Known rows, with every way that one mark hangs from another
zoza{farug{garo{zafup}}}: [-11 -12 -10  18 -28 -29 -14   5   5  18  30 -27 -18  20  11 -25 -29   4
   5   5  14  -5  16   8   5 -17  24   5   6   7   6   2 -16  -8  -4  -7
  10 -28 -29 -21  25  17  -9  -7  25 -14   1  -8 -11  -7  30 -17]
fere{farug{furavos garo{lusub} zoza}}: [-17   4  18   0   8   8  15   1  22   4  -3   1  44   7 -21 -10   8  -6
  -6  22 -10 -19 -22  27  11   3   1   3  -8  34 -33  11  27   6 -13  -8
  18  31  45  -5   4  11   4  25   2  12  28 -12   2  20  -9  -4]
zoza{farug{fere furavos{revidut} garo}}: [-11   3 -19  35 -17   2  25 -13  10   3   3 -11   6 -10  -8   6   0 -11
   3  -4  -2   1  -2 -18  12   8  -2  27   1  16 -30  12 -16 -16  -7   3
  12 -21   1  10   5 -11  12  -2   7   8  -1  -2   0   0  16 -27]
farug{fere furavos zoza}: [  1  20  -5 -12 -15  32  15  -2  -1 -20  -8 -11  39 -43 -45  23  -8  -8
 -22  11 -13  28 -25 -18   0  14 -17 -20   1 -15 -61  12  31 -11   4   3
   2  15   7 -13  14  -4  15  27  -9  19  -6 -16   6  -1  -5   8]
garo{farug{furavos{revidut} zoza}}: [ -3  12 -33  -9  10 -11  -2 -11  -1  -8 -13   3   5   8   4 -10  16   3
  17   2  -5  17 -10  34 -14 -12  -5 -21  -1   0  -3   1   9   4  27   1
 -17  25   8  -7 -17 -19   2  -1 -15  -5  14   8  -4  27 -17  13]
garo{farug{furavos{revidut}} lusub zafup{pagigi rofino}}: [  5  15  -9 -44  38  16   7   1   0  17   2  47 -44  35  28  -5  23  -2
  10 -14  30 -41   8  76 -27 -37  16  11   4 -31  52 -21 -15  32  15 -14
 -13  -5  11  51 -72  -2   7 -32 -23  -7 -11  23  19  16  -7  23]
revidut{furavos}: [ 23 -38  10  -2 -25  10 -34   3 -17  -7 -10 -24  27  -7 -17   9 -30  -5
 -12 -16  14   7  33 -34  30  -8 -27 -17  -7  12  15  -8  10  -1  -5   4
  -6 -40 -14 -32  28  -8 -13  -6  -1 -28   1  -8 -20 -16   2  36]
fere{farug{furavos}}: [ 28  -5   2 -22   3  -5  -3   7  12   6 -26 -12  15   9   3   4 -11   6
 -18   3 -34 -12  19  -8  27  18 -28 -18  -6  33 -19  -6  29   6  -2 -15
  -3 -15  -4 -26  10   0   1   9  10 -20  30  -6 -24   6   8   2]
lusub{garo{farug{fere} zafup{pagigi rofino}}}: [ 28   4  -3 -24   4 -22  -7  23  -2  -6  10  28 -46  -3   2  16 -15   4
  -3 -25  -2  -4  30   4   2 -10  25  -3 -22 -11  35  -2 -15  34   1  10
  23 -23 -32  12 -45  55  -1 -23  -1 -18 -11 -16  10 -10  10  -5]
bifiru{pagigi}: [ 29 -20 -31   1 -28   2 -22  -6 -27  -6   1 -15   4   1   7  17 -27  14
   7 -11  26  -3  58 -58  16   1   8 -29 -24  14  18 -12  13   2   9  -2
  -9 -35 -43 -31  13  26  -9  -5  12 -17   8 -12   6 -48  19  -7]
garo{farug{fere furavos{revidut}}}: [ 19   4 -26  -5   9  11  11   6   5 -15 -33   6  14   1  21   6   8  -7
   0  -4 -15  17  -2 -16   6  10 -25  -1  -5 -10  -5  -5   2  -6   5   9
 -16  -6 -11  15 -17 -22  -1  -8 -19   2   4  14  -8  11  -5   2]
farug{garo zoza}: [-22  10   2  23 -21 -18 -22  -6  -8  -3  21 -23  24 -17 -24  -4 -16  -1
   6   9  13  13  -4  -5   2 -11  26 -28  -9  14 -35  33  25  -3   1  10
  19  22  11 -28  25  15   2  24  16  18  12 -33  22  -1 -17 -17]
lusub{garo}: [ 20 -24  12  12  -6 -44 -36  16 -22 -13  18 -16  12   9  -6  15 -21  21
  -8 -12 -22  -4  24 -44  29  18  18 -24 -28  29   2   2   8   9   0  23
  28 -24 -28 -34  24  32  -5  10  15 -17   6 -28  -2 -27 -11 -12]
farug{fere furavos{revidut} garo{zafup{rofino}}}: [-13  12  -6  14  17  25  35 -15  11   2   4   4  -5 -23   2  21  -3 -12
  -9  -1   3   8 -14  14   5   9  -7  23   3 -27 -44  29  15 -16 -24  -6
   4  -2  13  46  -5 -17  19   8  11  31  -4   3  40   0   0 -40]
furavos{farug{fere garo{lusub} zoza} revidut}: [-19  12  21  42   6   0   3 -15 -14  -1 -14  19  10 -10   1   0  45   3
  20  -5   0   9 -21 -14 -11  26   7  31   1   5   2   3 -18 -12   0  16
   8  41  33  19  11 -31  15  -5   9  18 -11  18  13  12 -30 -17]
furavos{farug{fere garo} revidut}: [  2   0   5  46   4 -11  -2 -11  -9   2 -23   4  -5 -13  23   1  25   4
  12 -15 -10  14   7 -40   7  32 -13  22  -1   8  -1   4 -21 -17  -4  15
   2  10  -1  15  24 -30   8 -16  16   3  -6  11   3   7 -13 -29]
pagigi{bifiru}: [  6  12  14   4  -9 -31 -36  -5 -29   0  15 -40 -13  34   7   1  -4  11
  -3  -5 -23   2  15 -37   3  18   3 -47  23  14  13  -5  10  10   8 -17
 -29  -5 -20 -54  46  11 -13   5  -6  -5  11 -11 -17 -51   3  -7]
furavos{farug{zoza}}: [  4   1  -3  -4 -12 -21 -35   0 -14   1  -9  -7  -1  -8   1  -4   5  15
   6   1 -11   5   9  -4 -11   2  -4 -22   6  10   8  -9  -3   3  26   3
  -3  17 -13 -40  37  -7   2  -8   9 -22   0  -4 -17  12  -4  18]
pimat{revidut{furavos{farug}}}: [ 15 -56   3 -10   2 -16 -46  -7 -15   9 -24   6   7 -19 -15   1 -14  17
   1  -1   8  18  42 -55   1 -14 -25 -22   3  16  33 -21 -15  -8  22  19
 -16 -28 -11 -21  20 -26 -13  -3   1 -18  -3  23 -41  -6 -19  17]
fere{farug{furavos garo{lusub zafup{pagigi}} zoza}}: [-18  14  17 -16   8  12  26  -2  25  18  20   7  19  10 -27 -20  -1  -4
 -13  10  15 -23 -16  49   0 -15   6   6  -4  11 -20   7  15  13 -16 -18
  18  36  41  10 -19  23   6  19   3   5  17 -11   9  22  -8   9]
lusub{garo{farug{fere furavos zoza} zafup{rofino}}}: [  1   3  -9 -25  13 -11  10  21  11 -14  17  19 -16 -10 -14  13 -10   2
  -3   0 -20  11 -13  35  -8  -8  18   2 -11 -14   1   8   4  17  -1  10
  21   1 -12   6 -28  40   4   4 -12  -2  -1  -8   9   6  12  -6]
lusub{garo{farug{fere furavos} zafup{pagigi rofino}}}: [ 18   4  -9 -28  13  -7  13  20  15  -5  16  30 -32  -8  -8  14 -15   2
  -9 -20  -4 -14  16  19   0 -12  17   2 -16 -14  15   0 -12  29  -2  13
  28 -15 -22  24 -52  48   2 -15 -13 -16  -9 -17  12   3  12   3]
fere{farug{furavos garo{lusub zafup{pagigi rofino}}}}: [ -4   7  20 -22  20  13  18   5  25  23   3  14  -1  11   1  -3  -3  -8
 -14   4   6 -41  11  42  12 -13  -1  15  -5  19  -7   5  13  23 -18 -18
  16   0  30  27 -27  23   3   3   7  -2  18  -9  16  14   9  -3]
revidut{furavos{farug{fere garo{lusub zafup{rofino}}}}}: [ -3 -35  29   6  -4  36  -6  12   5   0 -12   9   8 -11  -3   1 -10 -19
  -9  -6  25 -12   8  -4  11 -19 -19  37   4  -3  29  -9 -15  -2 -28  10
   8 -19  12  17   5 -10  -1 -19 -14 -11 -15   8  -6   5  14  30]
pagigi{bifiru zafup}: [ 11  13  20 -17  -4 -43 -29 -14 -15   8  26 -46 -61  10  20   4  -9  12
  -2  11 -30   2  -7 -30 -10  25 -17 -49  33   5  17  10  18  -4  19 -28
 -50  -8 -26 -48  38   6 -40  18  -6  -6   6 -28 -16 -48  15  -5]

Rows
[-15 -16   4  26 -23 -16 -18   7  -4   8  23 -18  11  26   9 -15  -8   0
   6   7  14 -29   8 -15  11 -11  28   7  -2  29  12  -4 -21  -1  -4   2
  18 -25  -8 -16  11   9  -4  -7  13  -3   1  -7  -7 -12  18 -10]  zoza{farug{garo{lusub}}}
[-32   9  30  16 -12  28  11   8  -1 -11  27  -5  40  -6 -19 -11  -7 -10
 -10  20  19  12 -41  -3  -9  -2  30  11  -3 -35 -26  16  15 -17 -30   8
  19  32  23  13  10  10   7  28   7  46 -16  -3  31 -10 -12 -11]  farug{fere garo{lusub zafup} zoza}
[-23   6  22  35  11   2  10 -15  -9   4   4  19  -3  -3   8 -12  37   5
  16  -1   6  14 -32   7 -23  17   9  35   6 -20   5  -3 -22 -18  -7   6
   2  46  27  24  17 -30  11  -1  13  17 -16  30  12  14 -27 -12]  furavos{farug{fere garo{lusub zafup} zoza} revidut}
[ 16  16  -3 -13  10 -15   8 -24  -3   7 -27  -3   7  -6 -14   7  17  10
  -2  -5 -29   7   0  15   9  24 -19  -7  -8  31 -24  -3  34   4  10 -22
 -15  18  21 -20   7  -5   8  16  16  -8  29   6 -16  16 -16  -6]  fere{farug{furavos{revidut} zoza}}
[-10   6   7  25 -19   3  -6   8   8  -6 -10  -1  12 -32 -12  -5   0  -3
   2   6  -3  19  -7 -28  -4   6   0   3   5   4 -19  14  -5  -8  -3  15
  18  31   1  -9  25   2   8   0   7   9  -6 -13   0  14   0  -5]  furavos{farug{fere garo zoza}}
[ 15  -2 -17  -2 -24  12  10   5   6  -4  -9 -16  10 -14 -11  14 -16  -5
 -14   5 -14  -1   7 -28  15  11 -12   3   5   7 -21 -10  -5 -10   4  -3
   0 -37 -25 -16   7   1   5  -4   3 -10  -5  -4 -24  -9  33   4]  zoza{farug{fere furavos}}
[-11   1 -15  21 -24   9  20   6  21  -2   8 -18  16 -15 -17   3 -20 -13
 -10   9   2  -6  -2 -22  18  -1   3  16   4  13 -37  13 -11 -13 -13   5
  17 -22 -10   2   3   5   5   2   3   3  -2 -18  -5   0  33 -13]  zoza{farug{fere furavos garo}}
[ 17  20  22 -30   7 -46 -35 -18 -24  13  10 -24 -88   4  31  27  -7   7
   3   3 -31 -11   6 -11 -18  16 -17 -44  38  18  21  14  26  13  29 -34
 -52 -22 -18 -37  19  13 -27   7  -2  -5   5 -28  -6 -48  26 -20]  pagigi{bifiru zafup{rofino}}
[-24  -4  -1 -39  20  21   8  21  17  -5  25   6  18  47  14 -36   8   2
   0  30  16 -10 -44  78 -27 -34  17  -7   5 -42  24 -20   1   4  -1  -2
  -6  29  11   8 -20  -5  -7   8 -29   5  -2  23  -3  21  -6  46]  garo{farug{furavos zoza} lusub zafup}
[  2  -2  -5  30 -36  -9  -2  10   6  -4   1 -18   4 -10  -6  -1 -20  -9
  -2   2   2   4  16 -44  16   4   7  10  -2  18 -16   7 -15 -10  -9   4
  16 -32 -23 -15  12  15   0  -6  18   5  -4 -11  -8 -12  32 -21]  zoza{farug{fere garo}}
[ 12 -42   4  -8  -5  -2 -34  -9 -14  -1 -29  12  15 -41 -41   8 -12  11
   0   0   6  34  25 -59  -6 -11 -23 -19   6   5  18 -17 -14 -12  21  21
 -13 -11  -4 -14  16 -22  -9   5   3  -1  -9  21 -40  -8 -21  16]  pimat{revidut{furavos{farug{fere zoza}}}}
[ 15  14   1  22  -2 -13 -10 -21 -28  -4 -34  11 -16 -26   5  15  31  14
  13 -17 -22  29   2 -27 -15  38 -15   4   5   0   3 -10 -10 -11  19   1
 -15  25   0  -9  22 -28  15 -13  18  -6  -8  24 -13   6 -22  -6]  furavos{farug{fere zoza} revidut}
[  8   2 -26 -25  15  12  23  10  16  -6  -8   1  -9  16  32 -15  -1   0
  -1   3 -11  23 -17  20  -7  -1 -17   8   4 -51   6 -10  -4 -13  -8  -4
 -24   0 -19  19 -10 -21  -5  -8 -10   3  -3  32  -4  13  -1  14]  garo{farug{fere furavos{revidut}} zafup}
[  1  -8   1 -10  28  13   0   9  -1  -7 -12  13  26  48  39 -12  30   1
  11   8  -2 -25 -11  16  -1  -6   0  -3  -4   2  29 -23  -6   5   8  10
 -11   3  15  16 -25 -33  -4  -7 -27   3   5  23  -2  12 -21  22]  garo{farug{furavos{revidut}} lusub}
[  4  21   9 -35  -3  29   6  22  -1  -4   4  29  -7  12  -3 -27   6  -5
   1  -6  32  -5 -17  26 -31 -27  26   1  -4 -54  39 -27 -19  20  -1  -1
   1  26   5  22 -49  19  -4 -14 -19   8 -26  14   7   2  -9  41]  garo{farug{fere zoza} lusub zafup{pagigi}}
[ -4  -6   1  44   8 -33 -20 -15 -15  13 -12  -1 -16   5  34  -7  24  15
  23 -15  -1   1  18 -13   5  16  -2   9  -1  22  11   6 -20  -8  10   9
   1  12   0   0  33 -32   6 -17  22 -13   5   8   1  13 -20 -21]  furavos{farug{garo} revidut}
[  1  -1   5 -43  33  42  17  30  20  -8 -13  30  -1  28  33  -2   4 -14
  -9  17   1 -21 -22  46 -17 -21   1  15   6 -43  23 -23   0  12 -12  -4
  -9 -12   1  39 -40  -1   5 -12 -28  12 -14  31  10   4  21  17]  garo{farug{fere furavos} lusub zafup{rofino}}
[  2   9 -10 -28  22 -31  -2  12  10   8  36  18 -52  22  -4   4  -5   7
   0 -22  -5 -19  15  45  -8 -22  30 -16   1   0  35   2 -20  41   4  -3
  13  -6 -17   2 -36  54  -9 -14 -24 -26   2 -21   7  -7  13   5]  lusub{garo{farug{furavos} zafup{pagigi{bifiru} rofino}}}
[-16   2  -1  34  -6  15  26  -8   8  -1   8   0  20   1  -7   1  14 -13
   1   4   5 -17 -14 -12  11  11   6  36   3  15 -20   2 -21 -16 -13   3
  16 -16  15  21  -3 -14  11   0   0  16  -7   7   1  -2   8 -19]  zoza{farug{fere furavos{revidut} garo{lusub}}}
[-41  30 -20   6   4   3  24 -34   2  17  43  -3  -6 -20 -35  -9   6   0
   5  -9  38   9 -21  58 -16 -21  22  -1   2 -22 -40  37  10  -4   3 -12
  12  43  34  22  -3  -5  13  17  11  10  -2 -18  38  24 -37  -6]  farug{furavos{revidut} garo{zafup{pagigi}} zoza}
[  7  -1   4  -2  24  32  14  14   4 -19 -28  17  35  28  25   0  30  -9
   2   7  -9 -13 -20  -9   1   7 -13  14  -5 -14  12 -22  -9  -1  -2  16
 -11   0  14  30 -38 -31   4  -6 -31  16  -7  27   1   6 -17  16]  garo{farug{fere furavos{revidut}} lusub}
[ 37 -17 -26 -25 -16  -8 -21 -17 -27   6  -3  -3 -52 -23  25  33 -26  11
  12  -6  21 -12  55 -37  -2   1  -7 -25 -16  18  20   6  26   3  30 -17
 -27 -55 -44 -16 -11  28 -26  -4  14 -16   6 -27  13 -48  38 -22]  bifiru{pagigi{zafup{rofino}}}
[-15   2 -20  28 -14   3  32 -10  16   9  19 -12 -11  -6  -1  -6  -6  -7
   0   1   5   7 -11   9   4   5   3  32   8 -13 -24  10 -16 -23 -15  -8
   5 -16  -3  17   9 -11   6  -3  13   4  -5   8  -2   3  23 -24]  zoza{farug{fere furavos{revidut} garo{zafup}}}
[ -9  16   1  10   9 -15  17 -21  12  10 -11  -5  16  -7 -18  -5  10   2
   4   2 -15   6 -10  24  13  15  -8   4  -9  38 -40  22  26   0  -3 -15
   4  30  40  -7   7   0  12  19  15   6  32  -5   0  28 -16 -20]  fere{farug{furavos{revidut} garo zoza}}
[-16  11   0 -22  22  34  32   8   9 -12   4  22  14  29  12 -21  27  -3
   3  16   4   8 -55  50 -29  -9   6  18   4 -56  13 -19  -3  -6  -7  -3
 -16  34  19  33 -33 -20  -1   4 -26  22 -11  42   4  15 -15  28]  garo{farug{fere furavos{revidut} zoza} lusub zafup}
[ -6 -25  15  19 -24  23  -6   4   6  -6 -13  -5  29 -35 -38   0 -13 -18
  -5  -6  17  19   1 -22  14 -12 -22  21   6   5   2   4  -8  -9 -17  16
   9   7  13  -9  19  -9  -2  -7 -10 -13  -8  -9 -15  12   2  36]  revidut{furavos{farug{fere garo zoza}}}
